Every row comes from one small tree of marks. Brackets hold a mark, then the marks that hang from it, in the order of their numbers. Every link used is in the known rows. Which tree was each row made from?
Known rows
(J502 J998): [-5.88 -0.71 -1.60  1.16 -0.01  0.25  1.36  2.14  1.04  2.31 -0.54  2.91
 -0.52 -2.14 -3.39  3.12 -0.70  0.36 -0.97  1.03  2.36]
(J538 J622 (J998 J245 J502)): [-3.13 -4.15  0.34  1.65  2.77 -3.78  4.07  1.87  2.26  2.16 -2.76  3.12
 -4.03 -0.92  0.11 -0.84  1.65  0.79  3.01 -2.98  2.76]
(J776 J245): [-3.70 -0.94  1.05  0.23 -1.05 -3.99  3.36  4.72  1.22  2.54 -2.66  3.47
 -2.30  0.49 -3.07  1.90 -0.10  1.49 -0.48 -0.56  2.30]
(J565 (J502 J730 J998)): [-3.69  0.83 -2.34  1.13 -0.10  0.23  1.74  1.99  1.05 -1.26 -2.13 -0.25
  0.67 -4.31 -1.98  1.89  0.39  1.03 -0.46  0.96  3.69]
(J502 J565 J730 J998): [-5.05  1.07 -1.46  2.19 -3.38  3.84 -0.29  2.64  3.75  0.27 -0.06  0.17
  3.53 -2.95 -3.34  2.09 -0.87  2.80 -3.68  0.37  2.19]
(J245 (J998 (J502 J730) (J538 J622))): [-3.40 -1.24  2.35  0.48  0.62 -0.15 -0.60  4.04  0.74  2.70 -1.21  0.79
 -1.30 -0.71 -3.34  0.67  1.18  2.46 -1.43 -2.88  2.36]
(J502 J565 J730 (J998 (J538 J622))): [-5.50  2.33  0.43  1.47 -3.50  4.31 -0.18  1.64  5.01  1.35  0.02 -0.74
  2.65 -3.15 -3.65  1.15  0.12  3.80 -2.69 -1.71  1.67]
(J998 J245 (J502 J565) J538): [-2.64 -1.78 -1.34  1.49  1.54 -1.08  0.21  2.06  2.66  1.52  0.44 -0.21
 -0.55  0.15 -1.18 -0.99 -0.65  0.92 -0.46 -1.84  2.57]
(J776 (J245 (J998 (J502 J565 J730)))): [-1.82 -1.07  1.83  0.99 -2.13 -1.93  0.89  6.01  0.64  2.18 -2.06  1.67
 -1.03  1.15 -3.78  1.82  0.32  2.73 -2.20 -0.78  2.04]
(J998 J245 (J502 J565 J730)): [-1.53 -3.17 -2.10  3.24  0.94 -1.69  0.02  4.61  2.48 -0.27 -1.24  0.83
  1.03 -1.15 -0.20 -0.16 -0.74  1.02 -2.00 -0.30  2.21]
(J538 J622 J998): [-5.24 -2.43  1.54  0.09  1.46 -2.59  4.53  1.00  2.67  2.90 -2.63  3.43
 -4.03 -1.70 -1.03 -0.34  1.49  1.54  2.35 -3.62  3.52]
(J565 (J502 J730 (J998 J245 J538))): [-3.18  1.18 -2.05  1.67  0.37  0.07  2.57  1.69  1.01 -1.13 -1.35 -0.57
  1.04 -3.70 -1.47  0.74  0.47  2.12  0.61  0.78  3.72]
(J776 (J245 J998)): [-2.68 -1.18  2.42  0.45 -1.37 -2.87  2.60  5.70 -0.70  3.31 -2.26  3.19
 -1.87  1.63 -3.77  2.06  0.23  3.05 -0.78 -0.29  2.63]
(J565 (J502 J730 (J998 J538))): [-4.07  1.64 -1.90  0.69 -0.30  0.62  1.74  1.18  1.58 -0.87 -1.39 -1.03
  0.63 -4.03 -2.34  1.29  0.68  1.58 -0.17  0.18  3.71]
(J998 J245 (J538 J622)): [-4.03 -1.54  1.72  0.84  2.59 -2.69  3.73  2.74  2.02  3.20 -1.33  2.84
 -1.82 -0.74 -0.48 -1.03  0.46  2.86  2.29 -2.33  2.62]
(J538 J622 (J998 J502)): [-4.37 -3.23  0.59  0.51  1.77 -2.95  3.01  1.06  2.94  2.41 -2.71  2.56
 -4.58 -1.72 -1.23 -0.15  1.71  0.03  1.67 -3.96  2.81]
(J776 (J245 (J998 (J502 J730)))): [-2.03 -1.32  1.91  1.08 -1.46 -3.02  1.53  6.14  0.16  2.36 -2.33  2.23
 -1.58  1.10 -3.88  2.04  0.46  2.35 -1.66 -0.73  2.05]
(J245 (J998 J538)): [-4.55 -0.92  1.93 -0.33  0.60 -0.18  0.95  3.30 -0.74  3.28 -0.03  1.94
 -1.08  0.45 -3.44  0.70 -0.01  3.14 -0.78 -1.62  3.87]
(J998 J245 J502): [-2.14 -4.34 -2.21  2.55  3.43 -4.17  1.27  4.22  0.61  1.14 -1.51  2.75
 -1.69 -0.37 -0.24  0.43 -0.51 -0.86 -0.06  0.18  2.44]
(J730 J502): [-6.44 -0.89 -1.77 -0.56  0.64 -1.55  2.96  0.82  0.98  2.49 -3.90  3.28
 -0.57 -3.43 -0.07  1.15  0.64  0.52 -1.32 -0.14  2.82]

Write each row's tree
[-2.93 -2.62  0.41  1.18  3.17 -3.26  1.43  2.67  2.36  2.51 -1.58  1.49
 -2.75 -0.78 -0.63 -0.65  0.70  0.56  1.39 -2.71  1.58] : (J998 J245 J502 (J538 J622))
[-4.31 -1.91 -2.00  1.43 -0.16 -1.26  1.86  0.90  3.37  0.01 -0.61  0.94
 -1.35 -1.20 -1.83 -0.70  0.27  0.61 -0.86 -2.31  3.91] : (J538 (J998 (J502 J565 J730)))
[-3.44 -1.13  1.16  0.62  0.42 -0.25 -0.76  3.80  0.23  2.06 -0.23  0.68
 -0.67 -0.12 -3.60  0.52  0.43  2.21 -2.01 -1.89  2.95] : (J245 (J998 (J502 J730) J538))
[-5.10 -0.28 -1.26  1.92  0.68 -0.07  2.55  1.83  1.33  2.30  0.42  2.28
  0.24 -1.01 -2.60  1.46 -0.43  1.68  0.71  0.89  2.49] : (J502 (J998 J245 J538))
[-4.87 -0.54  0.12  1.63  0.86  0.09  2.62  1.99  1.78  3.10 -0.32  2.47
 -0.61 -1.43 -2.32  1.44  0.16  1.97  1.28  0.02  1.88] : (J502 (J998 J245 (J538 J622)))
[-2.50 -1.81  0.63  2.20  2.31 -2.90  1.22  3.48  3.45  1.46 -1.77  0.78
 -1.14 -1.54 -0.49 -0.97  1.20  1.47  0.51 -2.77  1.36] : (J998 J245 (J502 J730) (J538 J622))
[-4.28  1.49 -0.98  3.02 -2.65  3.40  0.68  2.40  4.02  0.35  1.02 -0.41
  3.99 -2.08 -2.51  0.34 -0.67  4.29 -2.03  0.32  2.24] : (J502 J565 J730 (J998 J245 J538))
[-2.97 -2.32 -1.26  1.59  3.00 -3.30  1.32  2.49  1.84  1.59 -0.27  1.16
 -1.69 -0.18 -1.09 -0.81 -0.08  0.07  0.60 -1.42  2.45] : (J998 J245 J502 J538)
[-6.30  0.12 -1.45  0.39  0.06  0.29  3.41  0.11  1.44  3.13 -3.06  2.87
  0.18 -3.35 -0.15  1.19  1.18  1.62  0.17  0.21  1.91] : (J730 (J502 (J998 J245 (J538 J622))))
[-3.14 -0.17  2.86  0.02 -1.56 -2.40  2.70  4.79 -0.01  3.49 -1.47  2.56
 -2.05  1.66 -4.03  1.52  0.44  3.46 -0.49 -1.14  2.71] : (J776 (J245 (J998 J538)))
[-6.62  0.43 -2.42 -0.20 -2.01  2.61  1.47 -0.06  1.84  2.34 -2.58  1.57
  1.48 -3.51 -0.98  2.20  0.08  1.25 -2.40  0.57  2.27] : (J730 (J502 J565 J998))
[-2.46 -0.44  2.31  0.10 -1.95 -1.64  1.07  4.80  0.68  3.08 -1.19  1.22
 -1.85  1.98 -4.16  1.44  0.29  2.77 -1.43 -1.67  2.33] : (J776 (J245 (J998 (J502 J565) J538)))
[-7.01  1.38 -2.13 -0.61 -2.14  2.91  1.48 -0.98  2.44  2.62 -1.75  0.81
  1.33 -3.32 -1.39  1.43  0.32  1.66 -2.14 -0.26  2.32] : (J730 (J502 J565 (J998 J538)))
[-3.20 -3.05 -2.17  2.87  1.79 -3.53  3.81  2.02  2.18  0.02 -0.94  2.48
 -1.41 -0.62 -0.46 -1.17  0.60  0.79  0.95 -1.07  3.99] : (J538 (J998 J245 (J502 J730)))
[-2.62 -0.71  2.18  0.22 -1.21 -2.62  1.58  4.81  0.20  3.27 -1.50  1.88
 -2.42  1.78 -4.19  1.62  0.64  2.34 -0.79 -1.39  2.17] : (J776 (J245 (J998 J502 J538)))
[-6.97  1.35 -1.19 -0.63 -2.00  3.03  1.48 -0.81  2.81  3.14 -2.39  0.98
  0.96 -3.62 -1.20  1.46  0.84  1.94 -1.75 -0.89  1.93] : (J730 (J502 J565 (J998 (J538 J622))))
[-4.12 -3.46  1.25  1.41  2.36 -3.46  5.67  1.91  2.01  2.67 -2.56  4.12
 -3.55 -0.90  0.33 -1.11  1.49  2.41  3.65 -2.64  3.53] : (J538 J622 (J998 J245))
[-4.60  0.29 -0.01  1.54 -1.30  3.01  1.10  1.58  3.07  2.81  0.45  0.48
  0.95 -1.10 -2.32  1.11 -0.54  3.11 -0.25 -0.72  2.01] : (J502 J565 (J998 J245 (J538 J622)))
[-2.96 -2.58  0.53  1.25  0.63 -0.80 -0.72  5.01 -0.58  1.63 -1.27  1.63
 -0.59 -0.51 -3.05  1.51  0.02  1.62 -2.44 -0.83  2.99] : (J245 (J998 (J502 J730)))
[-5.63 -0.27 -2.71  0.73 -1.25  1.86  2.15  0.52  1.46  2.26 -2.40  2.01
  1.82 -2.99 -0.09  1.53 -0.10  1.76 -1.61  1.24  2.34] : (J730 (J502 J565 (J998 J245)))
[-2.21 -1.72  1.74  0.69 -1.02 -3.00  1.55  5.73 -0.38  2.88 -2.30  2.55
 -2.34  1.65 -3.80  2.22  0.38  1.83 -1.19 -0.58  2.18] : (J776 (J245 (J998 J502)))
[-3.39  0.04 -1.32  0.45  1.41 -0.15  2.75  1.21  0.40  0.60 -1.79  0.00
 -1.04 -3.04 -1.18  1.27  0.70  1.41  1.98  0.29  3.45] : (J565 (J502 (J998 J245 (J538 J622))))
[-3.63 -1.89  2.39 -0.15  1.23 -0.45 -0.55  3.53  0.02  3.62 -0.99  1.29
 -2.41 -0.10 -3.36  1.03  0.86  1.82 -0.80 -2.87  2.56] : (J245 (J998 J502 (J538 J622)))
[-2.68 -2.28  0.66  1.13 -0.39  0.65 -1.58  4.72 -0.02  1.53 -0.77  0.75
  0.26 -0.34 -3.01  1.31 -0.31  2.14 -3.14 -1.29  2.98] : (J245 (J998 (J502 J565 J730)))
[-2.87  0.08 -2.54  2.05  0.44 -0.39  2.52  2.67  0.56 -1.28 -2.12  0.23
  0.92 -3.85 -1.02  1.37  0.32  1.61  0.34  1.63  3.75] : (J565 (J502 J730 (J998 J245)))
